In the rows, zero is written as 128.
Known rows, with every way that one mark hangs from another
{Q_408 {Q_3 Q_62} {Q_383 Q_46}}: [126 106 113 137  60 157 142 150 134  79 107 172 143 106 122 140  90 155
 145 230]
{Q_3 Q_62 {Q_408 Q_383}}: [122 177 112 152  51 136 140 150 110 157 101 142 148 107 169 145  82 115
 148 166]
{Q_3 {Q_408 Q_383}}: [130 165 112 154  77 155 143 155 119 142 126 150 168 119 156 124 102 121
 151 139]
{Q_864 Q_408}: [141 131 131 112 129 142 126 126 130 152 111 102 147 114 127 134 126 139
 111 128]
{Q_62 {Q_408 Q_3}}: [119 115 142 144 100 165 139 124 132 102 142 129 154  97 136 161 120 147
 125 125]
{Q_383 Q_46 {Q_408 Q_3 Q_62}}: [144  66 101 149 124 168 117 122 143  56 118 167 175 125 111 177 122 188
 131 197]
{Q_3 Q_62}: [120 138 129 125 102 110 124 124 120 143 102 122 107 116 141 149 107 122
 125 156]
{Q_383 Q_46 Q_408}: [141 112 107 144 141 173 126 148 144  96 129 148 153 140 120 128 156 146
 162 159]
{Q_793 {Q_408 {Q_3 Q_62} {Q_383 Q_46}} Q_864}: [116  91 132 100  59 145 162 148 136 151 104 151 195  97 144 118  73 137
 166 194]
{Q_864 {Q_793 Q_408}}: [132 144 135  91 152 121 124 110 129 177 122  98 170 126 131 148 117 125
 119  88]
{Q_793 {Q_408 Q_383}}: [128 148 117 136  79 150 154 147 118 151 128 151 178 118 157 117 104 117
 148 138]
{Q_3 Q_62 {Q_408 {Q_383 Q_46}}}: [129 168 105 156  52 161 142 171 126 137 107 161 144 110 162 133  93 120
 167 204]
{Q_62 Q_408}: [117 149 131 149 111 159 141 140 127 119 141 126 133 106 156 145 135 122
 133 114]
{Q_383 Q_46 {Q_408 Q_62}}: [142  97  90 156 137 162 118 138 138  75 117 165 155 134 131 161 136 164
 139 186]
{Q_62 {Q_408 {Q_383 Q_46}}}: [123 147 106 167  81 202 161 182 137  76 142 177 146 105 156 121 131 131
 163 179]
{Q_864 {Q_408 Q_62 Q_383} Q_793}: [141 128  98 105 142 137 119 123 120 107  85 132 177 108 126 172  89 169
  78 157]
{Q_864 {Q_408 Q_3 Q_62 {Q_383 Q_46}} Q_793}: [149  90 100 103 127 168 121 128 140  67  92 152 195 102 100 175  86 200
  90 206]
{Q_46 Q_408}: [127 113 130 156 132 146 129 121 119 124 100 125 150 133 138 137 136 140
 150 133]
{Q_793 Q_3}: [127 118 140 112 127  97 121 116 120 156 125 108 131 126 119 140 107 143
 128 112]
{Q_46 {Q_408 Q_3 Q_62 Q_383}}: [126  75 106 175  87 158 136 118 111  60  87 177 192 113 136 174  86 184
 129 197]
{Q_793 {Q_3 Q_62 {Q_408 {Q_383 Q_46}}} Q_864}: [115 133 130 108  68 113 145 160 125 190  99 130 167 105 152 123  66 133
 177 169]

Rows
[121 132 141  78 145  66 104  97 118 173  90  80 121 118 114 179  86 149
 105 113]	{Q_864 {Q_793 {Q_3 Q_62}}}
[130 102 110 142  64 145 145 121 117 110 118 170 201 103 149 166  69 158
 116 175]	{Q_793 {Q_408 Q_3 Q_62 Q_383}}
[138 144  88 170  73 168 139 166 128  98 121 186 165 114 159 144  94 143
 148 205]	{Q_3 {Q_408 Q_62 {Q_383 Q_46}}}
[129  66 124 161 117 141 121  96 118  84  89 143 173 117 129 185 101 181
 120 171]	{Q_46 {Q_408 Q_3 Q_62}}
[131 153  95 166  73 144 136 145 112 120 115 168 170 112 167 157  82 137
 128 167]	{Q_3 {Q_408 Q_62 Q_383}}
[127  98 125 132 102 134 116 106 125 115  99 123 159 117 121 177 109 159
 132 157]	{Q_383 {Q_408 {Q_3 Q_62}}}
[135  82  97 152  83 166 138 144 135  42 120 198 166 111 120 152  90 179
 126 229]	{Q_408 Q_3 Q_62 {Q_383 Q_46}}
[138 134 101 152  72 137 132 153 121 127 117 166 169 112 150 157  73 159
 147 189]	{Q_793 {Q_3 {Q_408 Q_62 {Q_383 Q_46}}}}
[128 137 129 121  78 119 148 135 111 179 125 130 182 116 147 130  83 133
 148 121]	{Q_793 Q_3 {Q_408 Q_383}}
[136  58 117 165 115 165 123 116 134  63  95 162 168 119 121 173 112 187
 139 211]	{Q_383 {Q_46 {Q_408 Q_3 Q_62}}}
[127  90 102 148  82 140 135 124 119  63 114 179 169 108 127 165  79 171
 107 190]	{Q_408 Q_3 Q_62 Q_383}
[118  97 123 161  64 151 140 123 109  98  74 152 171 108 137 163  85 160
 149 196]	{Q_46 {Q_408 {Q_3 Q_62} Q_383}}
[128 118 120 131  40 163 152 147 131 126 110 163 174 100 144 142  79 142
 154 214]	{Q_793 {Q_408 {Q_3 Q_62} {Q_383 Q_46}}}
[117 123 121 158  70 182 155 146 126  78 138 160 173  93 144 149 106 150
 134 149]	{Q_62 {Q_408 Q_3 Q_383}}
[138 119 106 104 116 121 129 131 126 137 109 146 189 116 132 168  73 167
 125 163]	{Q_864 {Q_793 Q_3 {Q_408 Q_62 {Q_383 Q_46}}}}
[126  83 135 151  93 158 128 121 132 101  82 139 147 114 124 162 112 164
 157 210]	{Q_383 {Q_46 {Q_408 {Q_3 Q_62}}}}
[134  72 134 154 119 177 131 126 140  85 107 145 167 125 112 140 133 170
 161 183]	{Q_383 {Q_46 {Q_408 Q_3}}}
